Each row was made from one small tree. The marks that hang from a mark follow it in brackets, in alphabetical order. Every link used is in the known rows. Write each row's tree.
Known rows:
B{W{C E Z}}: [ 1.00 -0.07  0.00 -1.73 -0.68 -0.43  0.73 -2.34  1.32 -0.27 -1.31 -0.96
 -0.59  1.85  0.78  4.00 -0.60 -0.67 -0.20 -1.66 -1.47 -0.16  0.96]
Z{W{B{C E}}}: [ 0.25  0.40 -1.30 -1.48  0.71 -2.86  2.31  0.14  1.67 -0.33 -0.88 -0.68
 -0.09 -1.96  0.77  4.04 -1.25  2.92 -0.85 -0.26  0.49  0.01  1.56]
X{C{B{E} W}}: [-0.71 -0.27  0.56 -1.97  0.13 -2.08 -0.02  0.26 -0.23  0.70 -0.60  0.10
 -0.56 -1.96  0.63  3.00 -2.11  3.26  0.98 -0.29 -2.60  2.88  0.89]
Z{W{B{E} C{X}}}: [ 0.59  0.74 -4.23 -0.74 -0.03 -2.52  1.50  0.32  1.75  0.80 -0.82 -1.50
 -0.08 -0.80  1.16  3.01 -1.42  0.38 -0.28 -0.69  0.17 -0.99  0.40]
E{B{C{W{Z} X}}}: [-0.34 -1.07 -1.94 -0.61 -1.68 -0.91  3.27  2.70  1.93 -0.01 -0.81  0.47
  1.01 -0.13  1.45  3.14 -1.40  2.24  0.14 -0.78 -0.62  1.03 -0.14]
W{C{X} E{B} Z}: [ 0.81 -0.65 -4.06 -0.48 -0.35 -0.34  1.86  0.56  1.19  0.44 -0.85 -0.34
  0.10  2.02  0.73  2.14 -1.28  0.07 -0.16 -1.43 -0.06 -0.85  0.81]
B{C{X} E W{Z}}: [-0.75  0.53 -4.82 -0.64 -1.71 -3.41  2.40  0.04  1.24 -1.08 -1.41 -1.32
 -0.37  0.77  0.75  6.11 -1.77  2.20 -0.76 -0.85 -0.84  0.74  0.44]
Z{W}: [ 1.41  0.46 -0.83 -1.02 -0.21 -0.10  0.24 -0.14  0.77  0.13  0.12 -0.46
 -0.06 -1.85  0.62  0.60 -0.55  0.25 -0.02  0.42 -0.20  0.51 -0.08]
B{E W}: [-1.06  0.55 -0.74 -1.11  0.28 -2.27  0.46 -0.14  0.34 -0.52 -0.50 -1.96
 -0.33  0.02  0.13  3.06 -0.80 -0.09 -0.12 -0.14 -1.15  1.95  0.57]
B{C E}: [-0.91  0.02 -0.72 -0.63  0.27 -2.78  1.84 -0.09 -1.22 -0.26 -0.52 -0.39
 -0.37 -0.23 -0.52  3.58 -0.44  1.95 -0.13 -0.59  0.90  0.68  1.19]
C{W X}: [-0.10 -0.44 -0.59 -1.05 -0.47 -0.36  0.62  1.23  0.25  0.41 -0.19  0.20
  1.13 -0.80  1.05  0.12 -0.53 -0.70  0.10  0.01 -0.91  1.01 -1.54]
E{B}: [-0.63 -0.20 -0.55  0.28  0.41  0.00  1.14  1.92  0.61  0.10  0.12 -0.32
  0.61  0.16  0.34  0.17 -0.12  0.33  0.26 -0.34  0.23  1.14  0.22]
E{B{C{W}}}: [-1.10 -1.19  1.74 -0.87  0.15 -0.60  3.02  2.22  0.50  0.12 -0.09  0.49
  0.97 -0.98  0.97  2.38 -0.48  0.82  0.61 -0.69 -0.24  2.38  0.20]
E{B{W{C Z}}}: [-0.53 -0.24 -0.80  0.56 -1.45 -0.35  1.68  0.40  2.55 -0.12 -0.87 -1.34
 -0.33  1.49  0.88  3.56 -0.43 -0.36  0.70 -1.37 -1.33  1.04  0.64]
W{C{B X} Z}: [ 0.61  0.46 -5.06  0.93 -2.81 -0.15  0.56 -0.87  1.75  0.08 -0.97  0.04
 -1.16  1.21  1.08  1.81 -1.54 -0.11  1.65 -0.95 -1.27 -0.60  0.19]
C{W{E Z} X}: [ 1.11 -0.94 -0.84 -2.89 -0.68 -0.34  0.34 -0.01  1.16  0.27 -1.09  0.32
  1.22  0.30  0.90  0.90 -1.42  0.45 -0.74 -0.43 -2.20 -0.50 -0.27]
X{C{B{W{E Z}}}}: [ 0.39  0.13 -2.14 -1.99 -0.70 -0.09 -0.12 -1.48  2.32 -1.25 -1.41 -0.05
 -0.99  0.20  1.02  4.51 -2.44  3.66 -0.22 -1.06 -3.09  1.85  1.30]
X{C{W}}: [-0.21 -0.82  2.61 -1.41  0.11  0.13  0.02  0.89 -0.08  0.84 -0.37  0.76
  0.52 -1.42  0.56  1.43 -0.60  2.82 -0.34 -0.20 -1.43  1.36 -0.13]
E{B{C{X} W{Z}}}: [-0.82 -0.12 -5.11  0.39 -1.84 -1.08  3.49  1.92  2.75 -1.44 -0.99 -0.91
  0.42  1.09  1.52  4.64 -1.89  1.80 -0.36 -1.33 -0.41  1.39 -0.38]
X{C}: [-0.06 -0.50 -0.16  0.14  0.16  0.20  0.11  0.22 -0.26  0.12 -0.22  0.51
 -0.06 -0.59 -0.14  1.58 -0.73  3.23 -0.72 -0.05 -0.09  0.55  0.43]
B{C{W{E Z} X}}: [ 1.07 -1.02 -1.02 -2.78 -0.96 -1.02  2.01 -0.22  0.68 -0.27 -1.24  0.92
  0.81  0.02  1.03  3.27 -1.48  1.85 -1.08 -0.81 -0.99 -0.10  0.16]
B{C{X} E}: [-0.78  0.09 -4.35 -0.30 -0.31 -2.84  2.28  0.71 -0.89 -0.30 -0.50 -0.41
 -0.07 -0.08  0.24  3.46 -1.38  1.73 -0.38 -0.47  1.38  0.37  0.27]

Write each row's tree:
[ 1.41 -0.06 -5.14 -1.89  0.91 -0.56  3.53  1.55  0.81 -0.61 -0.23 -0.31
  0.79 -1.31  1.71  3.22 -2.09  1.52 -0.78 -0.86  1.09  1.85  0.43] | Z{W{E{B{C{X}}}}}
[-1.09 -0.80  2.38 -1.85  1.37 -2.17  0.44  1.24  1.22  0.87 -1.20 -0.11
  0.64 -1.42  0.37  2.56 -1.25  4.19 -1.04 -0.56 -1.67  0.69  0.85] | X{C{W{B{E}}}}
[ 1.18 -0.35 -2.52 -2.70 -1.13 -0.29  0.20 -0.32  1.89 -0.19 -1.13  0.64
  0.03 -0.01  1.46  1.22 -2.00  0.17  0.73 -0.68 -2.95  0.62 -0.16] | C{B W{E Z} X}
[-0.37 -0.48  0.63 -2.12 -1.39 -2.32 -0.24 -0.43  1.61  0.40 -0.90 -0.44
 -0.97 -0.88  0.35  2.07 -1.25  1.27  1.42  0.12 -3.36  0.93  1.13] | C{B{E} W{Z}}
[ 1.07  0.06 -0.42 -0.28  0.07 -0.10  1.15 -0.39  2.18  0.39 -0.53 -0.52
 -0.41 -0.96  1.13  1.73 -0.57 -0.36 -0.02 -0.66 -0.14 -1.01  0.54] | Z{W{B C}}
[-0.18 -0.04 -3.68  0.40 -0.88 -2.70  1.15 -0.06  2.25  0.61 -1.74 -1.00
 -0.39  1.78  0.30  3.05 -1.17  1.41 -0.56 -0.98 -0.49 -3.09  1.01] | W{B{E} C{X} Z}
[ 0.21  0.49 -4.76 -1.18  0.10 -2.88  2.74  1.12  1.93 -0.52 -0.93 -0.80
  0.03 -1.54  1.27  4.10 -1.79  2.73 -1.23 -0.25  0.80 -0.35  0.58] | Z{W{B{C{X} E}}}
[ 0.61 -1.41  2.17 -2.64  0.40 -0.17  1.00  1.12  1.68  0.36 -0.89  0.07
  1.01 -0.09  0.48  1.06 -0.69  0.85 -0.25 -0.77 -2.22  0.59  0.81] | C{W{E{B} Z}}
[ 1.20 -0.50 -3.22 -0.60 -0.20 -0.29  1.23 -0.79  2.34  0.07 -1.74  0.13
  0.12  2.20  0.68  2.13 -1.18  0.51 -1.08 -1.39 -0.42 -2.95  0.90] | W{B C{X} E Z}
[-1.11 -0.06 -0.58 -0.38  0.81 -2.63  2.08  0.38  0.88 -0.58 -1.01 -0.26
 -0.01  0.07 -0.04  3.37 -0.60  2.67 -0.88 -0.75  0.78 -0.48  1.37] | W{B{C E}}
[ 2.33  0.69 -5.49 -1.92 -0.20 -0.04  0.89 -1.37  0.53  0.03 -0.40 -0.28
 -1.10 -0.85  1.99  2.18 -2.21 -1.62  1.23 -0.87 -0.75  1.13  0.34] | Z{W{C{B X} E}}
[ 2.42  0.30 -4.00 -1.96  0.32 -0.18  1.24 -0.92 -0.14  0.56 -0.44 -0.46
  0.08 -0.60  1.15  2.29 -1.04 -1.40 -0.20 -0.90  0.32  0.02  0.06] | Z{W{C{X} E}}
[ 0.94  1.13 -5.81 -0.84 -0.92 -2.28  0.91 -0.73  0.45  0.55 -0.45 -1.37
 -1.77 -1.41  1.49  3.26 -2.05 -0.80  1.86 -0.34 -0.81  1.00  0.41] | Z{W{C{B{E} X}}}
[-0.48  0.47 -0.69 -0.69 -1.40 -2.55  0.92 -1.47  0.99  0.34 -1.39 -1.99
 -1.08  1.16  0.08  4.92 -0.44  0.09  0.29 -1.14 -1.56 -0.24  1.38] | B{E W{C Z}}
[ 0.83  0.27 -4.92 -0.93 -0.15  0.13  0.75 -1.44 -0.18  0.01 -0.44  0.21
 -0.86  0.96  1.15  1.60 -1.78 -1.61  1.25 -1.29 -0.34  0.76  0.25] | W{C{B X} E}
[ 0.67 -1.19  2.91 -3.06  1.45  0.08  0.16 -0.13 -0.72  0.50 -0.63  0.81
  0.91 -1.12  0.34  1.93 -0.95  2.78 -0.93 -0.46 -1.38  1.51  0.50] | X{C{W{E}}}
[ 0.62  0.52 -2.07 -1.94 -0.79 -0.08 -0.19 -1.84  2.45 -1.38 -1.13 -0.79
 -0.98  0.98  1.07  2.85 -1.60  0.09  0.44 -0.71 -3.03  1.34  0.96] | C{B{W{E Z}}}
[ 1.71  0.17 -4.37 -2.07  1.00 -0.78  2.67  0.37  1.99 -1.11 -0.94  0.21
  0.64 -0.93  1.65  3.22 -2.17  1.97 -1.85 -0.81  0.81 -0.37  0.46] | Z{W{B{C{X}} E}}
[-1.46  0.78 -4.62 -0.67 -0.43 -3.02  2.70  0.36  0.09 -0.98 -0.83 -1.48
 -0.12  0.28  0.99  5.37 -1.50  1.20 -0.38 -0.84  0.30  1.86  0.08] | B{C{X} E W}
[ 0.42 -0.02 -4.30 -1.59 -0.99 -1.04  2.40 -0.63  1.54 -1.50 -1.48 -0.25
 -0.09  1.38  1.05  5.21 -1.76  1.63 -1.33 -1.39 -0.55  0.71  0.16] | B{C{X} W{E Z}}
[-0.12  0.06 -2.60 -1.14 -1.06 -0.04  0.43  0.74  1.09  0.17 -0.20  0.28
  0.20 -1.20  1.65  0.04 -1.66 -0.87  1.47 -0.07 -1.99  2.06 -1.30] | C{B W X}
[ 0.42 -0.87 -4.55 -0.87 -0.37 -0.70  3.00  1.32  1.34 -0.90 -0.97  0.35
  0.63  1.28  0.80  3.08 -1.90  2.46 -1.01 -1.21  0.45 -0.20  0.93] | W{E{B{C{X}}} Z}
[ 0.46 -0.49  1.11 -3.13  0.68  0.28 -0.10 -0.65  0.45  0.04 -0.33  0.48
 -0.05 -0.98  1.10  0.64 -1.24 -0.84  1.22 -0.24 -2.39  2.45  0.07] | C{B W{E}}
[-0.56  1.03 -6.14 -0.69 -1.98 -2.52  0.47 -0.37  2.60 -0.87 -1.18 -1.89
 -1.22  0.61  1.12  4.05 -2.42  0.79  0.79 -0.58 -2.67  1.32  0.17] | C{B{E W{Z}} X}
[ 1.71  0.49 -4.01 -0.21 -0.90 -0.33  1.11 -0.08  0.53  0.76 -0.13 -0.63
 -0.14 -0.92  1.34  1.95 -1.05 -1.25  0.48 -0.17  0.46 -0.04 -0.47] | Z{W{C{X}}}
[ 0.46 -0.87 -0.16 -1.26  0.17 -0.55  1.85 -0.80  2.17 -0.96 -1.61  0.80
  0.29  1.06  0.10  3.24 -1.05  3.19 -1.66 -1.20 -0.07 -2.00  1.67] | W{B{C} E Z}
[ 0.56 -0.14 -0.68 -1.99 -0.56 -0.81  1.97 -1.42  1.26 -1.49 -1.35 -0.31
 -0.16  1.16  0.37  5.22 -1.17  1.71 -1.22 -1.41 -1.08  0.59  1.03] | B{C W{E Z}}
[ 1.39  0.00 -5.15 -0.81 -1.38 -0.11  0.65 -1.77  1.09 -0.04 -1.17  0.16
 -1.25  1.47  0.85  2.44 -2.15 -0.32  0.99 -1.30 -1.52 -0.74  0.85] | W{C{B X} E Z}
[ 1.90  0.36 -3.97 -1.87  0.79 -0.23  1.52 -0.40  1.88  0.26 -0.93 -0.53
  0.03 -0.12  1.74  2.10 -1.45 -0.46 -0.99 -0.87  0.09 -1.09  0.26] | Z{W{B C{X} E}}
[-0.22  0.11 -3.18 -1.71 -1.90 -2.54  0.25  0.20  1.79  0.34 -0.93 -0.39
 -0.66 -0.69  1.15  2.21 -1.97  0.98  1.36 -0.13 -2.98  0.60  0.24] | C{B{E} W{Z} X}
[ 0.83  1.14 -2.47 -1.30 -0.44 -1.92  0.67 -1.35  0.18  0.62 -0.39 -1.20
 -1.78 -1.82  0.99  3.33 -1.65 -0.61  2.17 -0.24 -1.13  1.20  1.46] | Z{W{C{B{E}}}}
[-0.26 -0.52  0.35 -1.87 -1.27 -2.18 -0.18 -0.08  1.25  0.73 -1.36  0.18
 -0.88 -1.58  0.36  3.54 -2.14  4.52  0.80 -0.22 -3.35  1.45  1.48] | X{C{B{E} W{Z}}}
[ 0.87  0.07 -1.07 -1.33  0.43  0.37  0.28 -2.10 -0.38 -0.06 -0.45  0.20
 -1.32  0.78  0.59  1.70 -1.25 -1.44  1.72 -1.22 -0.66  0.69  1.04] | W{C{B} E}
